In the rows, zero is written as 128.
Known rows, with every step that occurs:
lurizim -> faviv -> kepo: [137 139 119 142  91 141 104 191 137 144 140 214 142 178 126 142 135 102
 138 109 124 142 114 172 113 117 165 132]
zosaz -> rabab -> bimet -> sofun -> vasip: [124 102 125 136 147 114 137 135 113 116 176  43 113 127 106 127 124 106
 107 131 146  75 239 148  92 139 106 134]
vasip -> sofun -> dizorav -> kepo: [104 124 134 132 141 116 150 112 126 146 129 130 192 133 128 116 146 165
 139 162 150 225 161 101 165 133 166 154]
rabab -> zosaz: [135 135 108 151  98 152 107 143 121 139 126 113 105 157 120 142 122 107
 131 128 145 124 132 137 155 154 112 138]
dizorav -> kepo -> faviv: [122 117 102 167 119 105 113 166 115 138  86 183 128 163 125 119 133 127
 146 112 139 154 116 144 109 132 117 112]
faviv -> kepo -> dizorav -> sofun -> bimet: [167 135 120 133 117 145 117 156 106 100  72 158 124  70 151 156 128  98
 109 117  71 137  63 123  88 129 110 131]
faled -> dizorav: [123 115 119 102 121 110 112 110 129 121 138 182 120 130 127 127 140 149
 134 118 141 129 150 152 159 122 136 103]
rabab -> lurizim -> faviv -> kepo: [145 150 114 117  78 150  93 186 150 151 120 183 119 191 116 126 122 119
 141 129 144  93 125 136 113 135 172 131]
lurizim -> faviv: [123 142 131 104 114 130 111 153 138 148 161 178 135 173 116 141 131 111
 144 110 144  99 121 176 148 117 160 129]
lurizim -> faviv -> kepo -> dizorav -> sofun: [154 134 130 115 101 120 115 183 137 122 109 160 142 147 131 175 133  96
 138  91  89  98  75 152  53 131 116 105]
rabab -> bimet -> sofun -> dizorav -> kepo -> faviv: [117  89 104 197 140 107 118 149 150 140 121 111 126 145 117 102 157 136
 126 138 151 163 168 113  80 154 118 136]
dizorav -> rabab: [111 138 125 120 110 137 138  96 136 137 124 176 142 110 122 141 116 144
 133 129 145 154  72 156 155 123 114 140]
faled -> dizorav -> sofun -> bimet -> rabab -> lurizim: [132 136 149  97 151 137 125  59 158 118 109  96  68  67 137  95 128 158
 113 160 101 111 108  64 188 125 142 112]
kepo -> dizorav -> sofun -> bimet -> rabab: [136 133 155 130 163 131 137  96 124 112 127 101 106  65 149 138 119 114
 114 120  66 125  64 106 132 114 108 121]
bimet -> rabab -> zosaz: [118 131 126 183 122 148 119 111 137 149 152 108  98 160 127 128 118 110
 129 134 119 163 130 114 171 137 111 132]
kepo -> faviv: [130 128 117 127 123 118 111 152 117 128 126 144 121 138 127 135 117 113
 141 102 139  81  95 159 113 119 117 104]
zosaz -> rabab -> dizorav -> sofun -> vasip: [138 116 166  78 166 126 175 112  93 101 108   8 140 105 134 131 113 123
 120 127 143  71 186 130 135 120 100 117]
lurizim -> faviv -> kepo -> dizorav -> rabab -> bimet: [142 120  92 147  84 156 124 172 143 131 161 215 160 138 120 141 168 124
 140 103 115 147  90 161   4 148 137 139]
vasip -> sofun -> bimet: [123 154 134 106 153 138 139 122  99 113 148 138 154  71 136 120 136 116
 112 154 117 139 124 116 164 116 156 149]
rabab -> bimet: [130 138 124 126 120 137 127 132 123 116 172 164 140 122 124 115 140 118
 128 140 150 106 151 132 115 145 133 145]
faviv -> kepo -> dizorav: [145 122 104 144  98 124 103 177 103 121 112 194 141 145 141 155 121 114
 131  98 105 135 111 150  76 125 114 120]
kepo -> dizorav -> rabab -> lurizim: [128 133 106  88  97 132 122 104 133 134 103 138 113 119 116 141 102 176
 142 121 144  82  79 122  98 146 105 119]
vasip -> sofun -> dizorav -> kepo -> faviv: [113 114 122 146 143 110 143 139 125 145 126 107 182 136 131 111 151 156
 147 141 146 184 137 111 122 135 151 129]
bimet -> rabab: [105 134 149 145 139 121 129 103 135 138 170 147 125 140 134 124 107 121
 130 126 117 155 122 131 174 104 132 130]
faviv -> kepo -> dizorav -> sofun -> vasip: [147 108 126 100 101 133 127 153  97 103  81 129 157  92 131 179 110 113
 129 109 113 116 103 126  51 149  94 112]
faviv -> kepo -> dizorav -> rabab -> lurizim: [143 132  91 125  74 145 116 139 131 132  78 170 125 124 126 144 105 157
 136 122 122 127  70 119  66 146 109 125]
faviv -> kepo: [136 137 114 149  96 136 111 163 120 124 114 206 140 145 136 139 117 103
 127 123 122 161 118 146 129 120 134 136]
sofun -> dizorav -> kepo -> faviv: [121 106 112 164 120 125 117 141 134 159 102 148 145 159 128 112 139 154
 152 121 154 184 119 135 131 134 151 131]
vasip -> sofun -> bimet -> rabab -> lurizim: [114 160 146 110 162 144 141  95 126 126 161  93 121  82 137  90 120 143
 113 176 112 120 137  59 176 117 171 143]

Rows:
[117 125 120 145 138 108 121 136 135 110 160 126 115 125 113 130 131  97
 108 135 137 100 169 120 106 139  97 139] | rabab -> bimet -> sofun
[132 152 130  83 102 137 104 152 150 153 142 147 108 185 108 126 114 136
 147 129 165  50 128 143 144 136 171 125] | rabab -> lurizim -> faviv
[135 132 140 122 161 114 152 129  98 113 131  75 121 156 140 108 119 124
 119 112 138  93 193 154 157  96 125 125] | zosaz -> rabab -> dizorav
[114 133 183 118 178 117 169  81 132 106 117  72 135 100 150 125 109 113
 117 137 109 130 121  87 167 104  97 120] | bimet -> rabab -> dizorav -> sofun
[120 124 110  82  95 134 118  69 159 134 105 171 103 115 114 116 124 197
 139 142 159 117 107 120 152 142 129 109] | faled -> dizorav -> rabab -> lurizim
[117 116 130 146 141 129 129 110 153 131 179  82 131 123 117 121 135 127
 114 148 157 130 170 120 133 142 129 155] | rabab -> bimet -> sofun -> dizorav
[124 148 164 133 161 146 142  80 136 122 126 104 109  67 145 122 117 105
 109 143  84 153  69  99 188 111 127 141] | dizorav -> sofun -> bimet -> rabab
[105 125 156 146 172 120 151  96 123 119 149 121 135 132 146 108 116 124
 120 130 125 153 151 109 171  93 132 131] | bimet -> rabab -> dizorav
[112 102 120 123 134 124 126 127 122 111 160 110 133 101 104 138 128 106
 111 146 163  99 194 122  88 155 105 140] | rabab -> bimet -> sofun -> vasip
[119 143 129 172 154 164 137 106 116 133 168  75 120  90 139 111 144 109
 106 164  95 179 131  82 173 132 143 154] | vasip -> sofun -> bimet -> rabab -> zosaz
[135 105 113 174 161  93 145 167  93 123  84  97 117 184 139  87 140 129
 132 101 133 132 184 145 102 105 117 106] | zosaz -> rabab -> dizorav -> kepo -> faviv
[125 124 155 116 167 129 133  63 148 113 126 130  98  59 146 112 145 139
 109 140  80 160  95 103 188 109 134 114] | faled -> dizorav -> sofun -> bimet -> rabab
[131 140 162  89 158 118 160 110 118  94  84  92 140 100 140 136 117 111
 121 131 137  93 120 104 152 121  91 122] | rabab -> dizorav -> sofun
[144 154 126  98 116 120 121 131 121 138 130  64  83 176 120 107  96 144
 135 127 147  47 175 140 159 121 136 121] | zosaz -> rabab -> lurizim
[146 124 107 138  91 127  99 200 125 136 137 199 142 180 127 160 136 106
 142  85 110 117 108 177  61 121 150 117] | lurizim -> faviv -> kepo -> dizorav
[134 162 164  97 142 158 126 103 164 144 136  84  88 113 126 108 119 124
 124 151 105  82  79  91 177 122 167 131] | dizorav -> sofun -> bimet -> rabab -> lurizim -> faviv
[115 131 124 134 112 175 154  80 146 154 149  52 169 102 119 136 143 163
 133 164 154 196 101 104 167 158 129 163] | vasip -> sofun -> dizorav -> rabab -> zosaz
[146 151 134  86 114 127 114 159 139 154 153  74  87 215 108 111 118 138
 143 114 151  25 170 163 146 120 167 116] | zosaz -> rabab -> lurizim -> faviv
[101 135 147 100 132 148 169  70 143 146 161 101 196  83 125 132 131 173
 135 157 148 187  89 119 168 125 146 154] | vasip -> sofun -> dizorav -> rabab
[135 122  99 138  84 146 114 166 140 144 122 220 153 153 122 162 138 128
 144  90 108 157  58 179  57 122 134 125] | lurizim -> faviv -> kepo -> dizorav -> rabab
[122 104 117 190 148 107 136 130 141 144 146  61 117 175 115  91 148 142
 115 142 140 175 234 127 129 135 133 157] | zosaz -> rabab -> bimet -> sofun -> dizorav -> kepo
[137 110 141  67 127 118 139 118 102 107 103  89 146  86 121 179 104 126
 136 113 133  74 109 130  85 151  87 108] | kepo -> dizorav -> sofun -> vasip
[149 132 139 166 138 144 126 128 120 113 100 137 120  72 158 139 123  98
 106 118  46 172  61 105 100 112 113 126] | faviv -> kepo -> dizorav -> sofun -> bimet -> rabab
[131 122 144  82 132 101 129  97 139 107 103 142 118 101 131 142 136 141
 132 123 124 110 116 128 158 130 103  95] | faled -> dizorav -> sofun
[122 106 108 161 149 101 132 161 104 121  68 162 137 153 137 102 142 130
 135 115 151 154 146 124  97 118 118 114] | rabab -> dizorav -> kepo -> faviv
[130 126 124 155 152  99 134 145 128 112 167  60  96 150 117 119 129 100
 106 121 123  71 213 148 109 122  95 131] | zosaz -> rabab -> bimet -> sofun
[111 101 105 135 119  92 110 120 129 133  98 231 123 155 123 114 153 165
 138 128 140 202 170 139 155 131 142 116] | faled -> dizorav -> kepo
